In the rows, zero is written as 128.
Known rows, with every step that occurs
P H E Z W: [126 156 174 118 170 115  89 130 174 152 117 109  91 143 126  61 127 121
 147 168  64 114 143 178 101]
H Z W E Q: [105 135 147 117  97 115 101 151 114 160 107 127  75 128 148  85 121 132
 121 146  52 127 114 203 104]
E Z P: [136 138 132  98 165  97  92 134 124 135 117  97 116 130 136  77 118 174
 130 178  88 114 145 169 135]
Z P E: [140 119 106 120 122 109 100 125 145 156 140  82 132 132 118  80 130 193
 118 191  97 135 136 149 148]
E Z W Q P H: [101 156 185 149 183 112 110 105 154 141  55 112 102  98 128  58 114 162
 137 148 109 131 110 181 132]
H E Q: [130 111 125 121 115 129 116 159 126 160 143 106  81 133 149  87 109 136
 124 152  77 141 143 159 109]
P E Q H Z: [118  98 154  94  87 130 115 108 144 145 109  94  99  96 143  74 126 141
 100 173  87 150 103 156 126]
H Z W Q P: [106 126 172 160 135 143 114 114 115 169  79 129  84  95 171  78  98 147
 120 171  89 144 112 207 135]
Z W E: [123 138 128 128 120 112 108 151 108 191 137  78  97 149 132  68 122 178
 143 163  72 136 135 178 117]
Q E Z: [131 114 128 114 166 115  98 141 109 162 106  78 107  84 156  60 105 174
 119 172 110 133 158 159 137]
E H: [106 116 128  90 149 108 126 134  97 165 130  90  80 125 161  52 109 193
 130 185 103 122 141 175 121]
P E Q: [113 110 113 113 102 110 125 135 147 156 131  85 118 110 131  78 123 180
 118 151 110 140 122 159 126]
Q P E: [114 114 116 131 121 123 113 110 131 172 119  63 143 101 122  78 110 198
 115 181 120 162 132 147 139]
Z P H: [135 134 131 137 167 114  96 129 135 151 120  84 104 151 101  65 125 185
  97 196  82 131 135 141 135]
H Z: [122 111 139 112 121 128 101 138 102 176 130  96  89 127 183  74  97 168
  97 191  80 129 136 195 120]
P E H Z: [103 110 132  71 105 107 106 111 131 156 124 109  91 109 186  64 118 176
 113 188  96 120 126 203 118]
E Q P H: [ 94 132 144 144 157 121 119 119 126 143  80  90 108 107  89  72 105 173
  92 164 103 152 114 134 124]
P E H Z W Q: [100 120 155 106 107 111 121 106 153 157 103 143  70  97 198  58 128 153
 145 163  98 111 109 227 127]
Z P H E: [154 132 133 136 157 125  84 135 150 154 136 100  89 165 113  74 123 147
 108 193  63 134 148 137 123]
H E: [145 114 124 122 125 136 106 151 121 184 157  85  87 147 166  76 105 157
 126 180  80 142 154 164 115]
E Z P H: [129 149 149 108 181  94  82 124 146 127 101  94 115 140 111  64 125 174
 113 183  86 113 135 157 128]
Z P H E Q: [142 134 134 134 151 121  95 139 156 127 120 120  82 151  95  83 129 128
 105 166  62 132 132 133 118]
W Q E Z: [137 105 133 130 155 117 109 144 115 162  87  95  86  73 191  58 102 180
 127 143 130 136 146 174 145]
W Q E H Z P: [136 101 130 119 148 123 100 122  99 138  76 150  47  82 190  65 114 159
 104 179  92 126 136 180 153]

Rows
[123 145 163 117 174 119  81 116 147 143  94  94 109 120 129  71 103 143
 118 171  90 142 141 152 109]	Q P H E Z
[127 114 134 102 103 115 118 144  97 161 115  66  81 124 124  65 120 169
 117 149  84 155 114 132 119]	W E Q H
[109 138 130 126 114 107 118 157 114 166 120  99  89 134 118  77 125 157
 140 138  70 134 121 174 112]	Z W E Q
[ 93 131 162  97 141 121 116 120 112 160 114 132  66 121 165  58 118 144
 135 196  64 107 129 216 116]	E H Z W
[167 128 161  92 159 125  85 121 135 131 126  95  95 136 129  72 127 124
 140 189  63 132 146 132 130]	Q H E Z P
[110 116 174 109  98 134 121 101 159 144 106 109 101  95 117  72 143 116
 123 175  70 141  99 165 128]	P E Q H Z W
[112 122 155 120 138 124  93 127 128 170 112  95  86 138 159  62 103 169
  82 194  81 128 125 184 114]	P H Z
[153 118 166  85 143 128  98 128 132 154 133  79  88 125 157  60 115 131
 141 180  81 138 144 147 115]	Q H E Z
[ 96 137 148 124 119 112  87 125 112 142  64 112  90 114 124  85 103 157
  73 148  73 155 101 166 108]	W E Q P H Z
[122 101 114 112 159 119 120 132  88 167 115  88  78  90 149  49 111 188
 120 188 109 136 155 151 137]	Q E H
[157 138 133 102 155 110  79 142 139 135 135 113 101 145 148  86 119 135
 139 175  68 120 157 167 122]	H E Z P
[123 121 109  90 135  96 110 112 139 138 130 101 109 126 128  66 136 191
 135 190 100 121 135 158 139]	Z P E H
[107 130 143 146 166 126 106 113 121 168  97  69 114 122 105  64  99 193
  93 191 104 155 127 139 131]	Q P H
[120 123 136  85 145 112  96 120 101 136 114 134  73 130 164  72 116 160
 108 203  69 109 134 192 128]	E H Z P
[134 155 133  96 158  77  68 138 133 132  98  89 107 151 117  67 127 182
 116 160  78 119 131 159 116]	W E Z P H
[110 131 135 103 140 103 100 107 143 147  99  74 150  88 136  77 111 188
 129 164 124 145 130 162 133]	Q P E Z
[137 110 130 110 113 118 117 108 150 128 117  83 118 110  83  76 143 158
 118 176  90 148 112 114 148]	Z P E Q H
[112 129 159 127 132 133 107 133 121 178 127 113  90 128 158  71 111 145
 122 195  59 121 132 206 121]	H Z W
[121 125 129  89 126  95 101 126 153 154 130  75 135 111 157  67 118 188
 134 164 117 124 136 179 124]	P E Z
